Every row comes from one small tree of marks. The marks that hang from a mark follow it in brackets, in the order of their numbers. Every link used is in the known rows. Which tree was each row made from?
(in the rows, 128 means zero)
Known rows
K_40[K_131 K_582]: [146 129 130  97 136 165 125 102 169 114 180 123  93 110 150  95 106 110
 135 125 164 125 189 129 138 144 119  80 112 128 124 135  99 136 129 156
 109 137]
K_652[K_616[K_351[K_497]]]: [165 117 134 140 123 156 131 159 105 129 115 119 122 128 113 150 109 130
 110 150 108 139 141 135 124  99 141 106 145 147 154 128 144 123 103 131
 109 143]
K_131[K_40[K_461[K_811]] K_351[K_497[K_48[K_372]]]]: [140  93 172 103 111 127  64 139 161 138 120 118 179 154 157 155 189 141
 169 110 119  97 121  97 106 105 153 126 166 164 125 153 126  85 137 132
 162 121]
K_372[K_48[K_141 K_497[K_351] K_569]]: [ 92 117 119 125 120 125 164 111  74 125 159  59 213 145 130 157  80 115
  85 126 146 152 122  92 144 168 138 139 136 112 108 117 147 163 145 151
 115  89]
K_131[K_40[K_582]]: [105 119 143 115 147 157 108  84 162 107 159 112 130  91 179 106 125 113
 140 155 145 110 152 152 132 162 152 107  78 152 130 155 119 126 118 154
 123 130]
K_652[K_86 K_616[K_351[K_131 K_497 K_569[K_48]]]]: [148 117 129 149 131  87 119 172 110 134 103 113  66 142  85 144 115 137
 118 160 121 121 133 109 127 113 123 103 198  87 171 114 113 108 120  83
 127 190]
K_40[K_131 K_461 K_582[K_811]]: [139 139 123  78 143 172 101 110 201 122 193 157  78 127 159 111 153 146
 125  71 169 113 183 125 140 107 124  70 127 107 132 115 104 122 127 135
 125 145]
K_141[K_48[K_372 K_497 K_569]]: [ 69 104 126 109 122 139 173 111 103 189 163  87 182 136 132 150 121 105
 175 121 170 156  91 161 117 170 134 115 106  87 107 160 153 151 154 149
 109 102]
K_351[K_131]: [146 131 108 130 113 160 155 134 121 135 121  97 111 129 137 136 122 101
 142 121 114 151 117 112 153 144 120 130 108  87 127 119 119 117 125 148
 120 110]
K_973[K_86[K_652[K_616[K_351]]]]: [132 119 118 174 125 133 150 133 110 113 168 159 112 107 113 127 134 141
 111 171 120 115 114 160 109 102 160 121  80 138 121 105 134 120 131 118
 118 136]
K_616[K_351[K_131[K_40[K_461 K_582]] K_497]]: [157 121 158  82  92 102  85 145 151 140  96 104 117 148 113 117 138 134
 135 131 129 110 146  95 148 125 136 102 164 124 146 171 134  87 109 116
 160 143]
K_86[K_652[K_616[K_351[K_569]]]]: [124 156  92 170 124 132 156 117 112 110 121 159 131 100 119 129 113 148
 122 135 112 119 136 146 122 126 143 157  97 160 124 120 126 136 138 126
 119 121]
K_86[K_652[K_616[K_351[K_497]]]]: [141 134 103 158 104 153 150 134 101 123 135 149 126 106 112 133 115 152
 121 140 106 123 133 127 117  96 158 140 109 161 122 126 136 131 132 128
 113 109]
K_461[K_40[K_131[K_351[K_616]]] K_811]: [135  87 184 129 168 192 106 126 173 115 106 151 134 114 174 108 144  99
 145 134  99  93 141 121 131  97 115 145 141 156 130 135  81 147 138 128
 142 117]
K_811[K_461[K_40[K_131[K_351] K_582]]]: [107 134 125  99 132 130 114  96 178 142 120 117 103 101 164  82 117 138
 130 129 167 146 187 154 113 139 107 135  93 141 120 150 113 169 144 150
 135 125]
K_497[K_351[K_569]]: [105 151 101 126 164 116 143 108 114 114  78 120 134 121 117 141 143 109
 127  99 138 155 132 143 106 173  81 168 119 139 153 120 130 106 105 153
 130 130]
K_48[K_141 K_372 K_497[K_351] K_569]: [ 94 143 128 120 127 105 159 109  83 137 162  91 252 155 117 159 101 135
 134 101 144  96 113 114 138 198 126 171 131 110 106 151 201 131 141 167
 113  70]
K_141[K_48]: [ 99 102 116 137 132 166 170 122 111 160 133 108 126 115 151 128 129  84
 143 131 154 185 109 170 117 140 134  85  85 109 123 113 127 163 118 136
 101 123]
K_652[K_86 K_616]: [128 117 107 180 166 163 147 137 118 110 174 120  85 102 139 152 118 132
 107 164 112 133 133 166 114 119 157  94 103  87 157  90 120 132 117 123
  86 158]
K_616[K_351[K_131[K_40] K_569] K_652[K_86]]: [129 160 150 150 139  36 116 132 127 130  86 134 125 135 114  87 131 126
 122 151  83 104  86 138 157 151 139 148 115 103 140 151 116 105 149  87
 157 163]
K_616[K_351[K_569[K_48]] K_652]: [125 158 125 129 136  72 123 124 109 158 103 141 148 125 119  85 111 124
 136 118 124 164  91 157 143 133 116 139 103 149 141 144 130 149 128 108
 142 144]
K_569[K_48[K_141 K_372 K_497[K_351[K_131 K_616]]]]: [125 110 120 115  91 114 137 169 113 152 147 113 156 158 110 142  95 115
 134 105 137 125 114  79 140 147 115 127 183 102  94 122 159 183 116 123
 111  87]
K_582[K_40[K_131[K_351]] K_811[K_461]]: [119 137 133 118 125 154 117 115 188 127 111 135 100 121 148 117 145 155
 138 110 132 130 115 132 156  94 116 131  98 140 118 126 105 131 155 122
 138 139]
K_616[K_351[K_131[K_40] K_497 K_569[K_48]]]: [147 124 155  95 108  76  97 148 125 164  53  98 129 150 100 117 127 114
 160 135 133 127 115  75 147 137  97 138 185 130 148 163 119  90 127  88
 173 159]
K_973[K_86[K_652[K_616]]]: [124 113 113 173 138 153 158 123 111 113 188 156 107  98 127 137 138 135
 118 169 128 123 116 157 105 106 163 127  68 130 115  98 134 122 137 123
 108 130]
K_616[K_351[K_131 K_569[K_48[K_497]]] K_652]: [133 147 135 111 105  45 130 150 108 166  98 127 131 148 100  93 108 122
 138 128 110 150  88 120 163 138 113 152 141 116 125 159 122 147 148  97
 153 130]
K_582[K_40[K_131[K_351[K_497 K_616]] K_461] K_811]: [145 122 163  83 142 162  74 130 207 124 118 158 106 138 129 132 173 151
 148  94 133 113 119 103 149  73 128 109 159 124 116 137 116 101 131  86
 153 158]
K_131[K_40[K_461[K_811] K_582] K_351[K_616[K_652]]]: [117 123 195 107 162 108  42 105 196  78 131 189 118 110 193 116 155 140
 121 142 112  74 155 173 126 123 176 130 141 171 123 144 122 134 106 148
 153 127]
K_40[K_582]: [112 130 114 112 130 165 126  89 135 108 177 116 106  99 154 117 116 127
 135 134 157 140 165 164 123 154 133  96  89 142 145 140 126 139 101 176
 112 120]
K_652[K_616[K_351[K_569]]]: [143 145 120 155 147 133 136 137 119 118  97 133 125 122 122 140 102 126
 112 148 121 133 147 160 130 136 124 126 129 147 156 121 129 128 110 130
 114 161]
K_372[K_48]: [118 113  94 140 110 187 154 121 109 138 155  68 149 120 139 143 106 105
 113 128 127 188 112 119 123 126 134  99  97 121 126 107 104 151 129 146
 112 127]
K_40[K_131[K_351[K_497 K_569]] K_461 K_582[K_811]]: [147 151 156  56 140 110  66 112 195 122 139 163  97 149 131 122 176 160
 149  89 172  92 195 110 117 108  99 108 198 136 145 138 112  78 131 129
 161 162]
K_652[K_86 K_616[K_351]]: [138 124 118 178 151 130 133 152 118 111 143 124  93 117 116 139 112 142
  95 166 101 120 132 169 122 111 154  82 121 103 165  99 119 126 106 117
  98 170]
K_86[K_652[K_616]]: [121 137  84 173 127 179 169 114 111 112 165 150 121  85 143 136 116 140
 127 135 112 132 134 143 117 118 162 145  73 145 108 108 127 149 144 140
  96 100]
K_141[K_48[K_497]]: [ 88  88 126 116 120 154 169 136 107 177 159  99 136 127 139 142 126  98
 143 150 154 181 105 166 116 135 139  94  98  98 115 137 133 168 128 123
 108 102]
K_351[K_497[K_48[K_569]]]: [137 112 114  97 111 162 138 111  70 154 142  85 158 143 137 151 129 126
 139 109 159 173 128  97 116 121 129 125 123 125 132 136 142 105 133 147
 130  98]
K_48[K_141 K_372]: [139 149 108 165 111 171 156 124 108 135 167 108 221 134 139 140 106 123
 145 109 123 114 114 128 140 159 142 120  95 128 114 120 184 141 118 152
  99 102]

Write each row's tree
[159 152 147 115 102  99  93 134 100 116  74 141 181 168 113 158 131 137
 135 136 130 114 146 112 102 131 105 161 208 166 118 134 163 105 106 140
 151 116]
K_131[K_351[K_497[K_48[K_141 K_372]] K_569 K_616]]
[131 143 123 151 161 149 123 125 117 112 152 161 101 107 152 123 117 133
  93 144  99 147 105 180 124 109 155 128  87  98 124 103 141 149 102 122
 110 118]
K_351[K_616[K_652[K_86]]]
[165 131 145 133  98  72 123 165  91 150 116 119 110 150  87 104 133 137
 117 144  76 134  82 115 143  97 146 119 137  94 148 146 138 103 132 100
 142 136]
K_616[K_351[K_131 K_497] K_652[K_86]]
[135 136 136 171 154  86 121 152 137 106  96 120  86 127 114 136 117 128
 108 173 100  89 135 138 139 144 139 114 152  92 161 117 107 104 127  95
 124 190]
K_652[K_86 K_616[K_351[K_131[K_40] K_569]]]
[172 130 172  77 119 150  83 126 163  92 135 169  78 142 138 118 137 139
 120 137 128  81 182 114 124  87 107 105 203 160 128 124 109 106 113 164
 135 125]
K_40[K_131[K_351[K_497 K_616]] K_582[K_811]]
[105 144  99 132 146  98 140 122 112 131  93 119 161 133 110 131 127 106
 143  84 153 142 124 115 113 179  81 152 149 140 135 112 143 138 110 139
 122 131]
K_497[K_351[K_569[K_48[K_141 K_372]]]]
[112 132 106 118 144 165 141 108 162 167 119 107 116 100 165  96 116 132
 128 113 158 171 154 141 121 128 108 142  59 113 118 135 122 168 153 124
 128 120]
K_811[K_461[K_40[K_131]]]
[106 141 117 107 126 106 130 142 120 146 128 137 165 146  94 156 134 137
 136 107 114 124 103 143  99 157 103 182 148 128 111 168 161 134 124 142
 130 101]
K_48[K_372 K_497[K_351[K_569 K_616[K_652]]]]
[123 140 103 140 119 147 161  90  68 117 156 101 199 141 169 131  91 116
 106 105 161 151 140 113 153 160 144 116  90 125 104  94 154 154 138 158
 108  84]
K_497[K_48[K_141 K_569]]
[123 126 121 177 131  98 145 129 102 117 159 164 129 115 110 121 116 139
 112 167 146 109 122 138 120 118 148 127 109 144 118  94 143 138 135  93
 124 149]
K_973[K_86[K_652[K_616[K_351[K_569[K_48[K_141]]]]]]]
[135 144 143 139 132  44 109 141  83 157 118 131 151 142  93  98 119 150
 121 141 122 140  91 125 130 112 132 127 145 123 156 139 154 125 127  70
 147 157]
K_616[K_351[K_497 K_569[K_48[K_141]]] K_652[K_86]]
[121 147 105 122 140  98 149 127 116 113  56 112 110 138 107 140 141  96
 130  95 128 142 130 110 127 181  74 175 147 113 143 119 121 101 115 149
 137 127]
K_497[K_351[K_131 K_569]]
[102 110 102 110  98 122 156 143 104 140 124  62 139 149  99 160 115 109
 106 125 129 170 116  85 124 152 104 142 161 107 117 134 101 142 141 133
 134 117]
K_372[K_48[K_497[K_351[K_131 K_569]]]]
[155 132 163 121 135 107  90 139 105 119 112 149 126 133 126 135 142 141
 121 166  90 132 114 155 100  95 141 148 157 131 131 130 152 108 105 137
 138 117]
K_131[K_351[K_497 K_616[K_652[K_86]]]]
[104 133 119  98 149 118 129 132 113 126 110 131 133 135 113 163 127 130
 112 131 133 144 134 146 105 152  97 175 146 120 132 142 142 127 104 132
 135 101]
K_48[K_497[K_351[K_569 K_616]]]
[132  66 182  99 126 171  95 114 166 113 140 135 117 126 163  94 151 110
 152 129 134  90 176  93 119 100 117 114 171 185 135 164  71 147 147 141
 146 117]
K_461[K_40[K_131[K_351[K_497[K_48]]] K_582] K_811]
[120 106 114 118  88 111 147 162 109 163 159  94 170 157 107 135 102 113
 150 102 142 130 108  75 141 154 112 124 167 103  99 127 153 173 130 125
 112  91]
K_569[K_48[K_141 K_372 K_497[K_351[K_131]]]]
[131 108 167 106 160 161  76 123 221 110 124 147 114 118 151 131 146 131
 157 103 141 121 135 124 155 105 144 106 134 123 120 134  99 123 129  92
 148 159]
K_582[K_40[K_131[K_351[K_616]] K_461[K_811]]]
[141 119 121 170 111 120 154 144 111 113 155 156  96 119 104 129 132 133
 112 168 113 109 115 137 124 107 155 125  99 122 115 104 128 116 138 116
 121 136]
K_973[K_86[K_652[K_616[K_351[K_131]]]]]
[147 137 141 140 105  67 126 134  58 140 143 120 173 156 111 101 115 150
  93 133 109 136  98 124 139 105 164 109 122 121 133 133 161 128 137 107
 133 118]
K_616[K_351[K_497[K_48[K_141 K_569]]] K_652[K_86]]
[141 144  96 169  99 141 163 137 114 112 126 150 110 108 116 124 106 137
 118 135  97 114 131 122 138 116 155 142 105 141 111 114 119 143 140 131
 111 108]
K_86[K_652[K_616[K_351[K_131]]]]
[129 119 117 161 119  94 146 140 115 125 139 156  88 118  99 122 129 130
 128 162 137 116 115 126 122 117 135 130 123 124 120 105 118 121 142  96
 132 155]
K_973[K_86[K_652[K_616[K_351[K_131 K_569[K_48]]]]]]
[109 155 119 120 146 149 129 107 151 143  92 146 118 124 159 117 155 149
 126 106 127 129 132 145 120 107  85 168 105 143 135 119 117 131 152 141
 146 122]
K_582[K_811[K_461[K_40[K_131[K_351[K_569]]]]]]
[129 128 147 100 147 156  94 114 213 126 136 146 121 128 139 118 174 144
 160  88 136 117 111 119 159  96 127 102 121 122 117 131 101 107 145  95
 144 161]
K_582[K_40[K_131[K_351] K_461] K_811]
[ 99 153 115 111 136  85 123 113 148  98  56 131  78 131 134 131 149 122
 111  99 136 108 149 112 130 174  85 177 148 137 140 125 116 111 121 159
 145 128]
K_497[K_351[K_131[K_40[K_582[K_811[K_461]]]] K_569]]
[143 147 105 153 100 124 152 137 102 121 104 149 114 117  97 137 116 146
 129 135 108 113 136 106 127 116 139 162 137 147 122 132 130 117 145 116
 130 122]
K_86[K_652[K_616[K_351[K_131 K_497 K_569]]]]
[134 121 127 157 129 113 140 132 101 122 146 158 115 117  94 139 144 149
 121 171 131 114 120 142  98 102 144 142 112 145 134 121 141  92 132 100
 135 150]
K_973[K_86[K_652[K_616[K_351[K_497 K_569]]]]]
[127 119  77 127  85 136 151 138 106 128 120 106 149 156 112 135 146 111
 125  65 131 154 122 107  98 148 104 118 132 149 110 116 124 142 118 173
 108 100]
K_497[K_48[K_372] K_351]
[133 123 153 119 137 166 116 113 182 114 126 140 123 124 135 112 152 127
 159 120 114 110 100 116 161  99 118 115 118 146 117 133  93 111 150 118
 132 147]
K_582[K_40[K_131[K_351]] K_811]
[130 114 140 118 151 137 104 152 161  89  68 149  85 134 149 151 150 102
 100  92 102 105 136 104 136 135 124 150 162 109 126 102 117 120  94 138
 137 112]
K_497[K_351[K_131[K_40[K_461[K_811]]] K_616]]
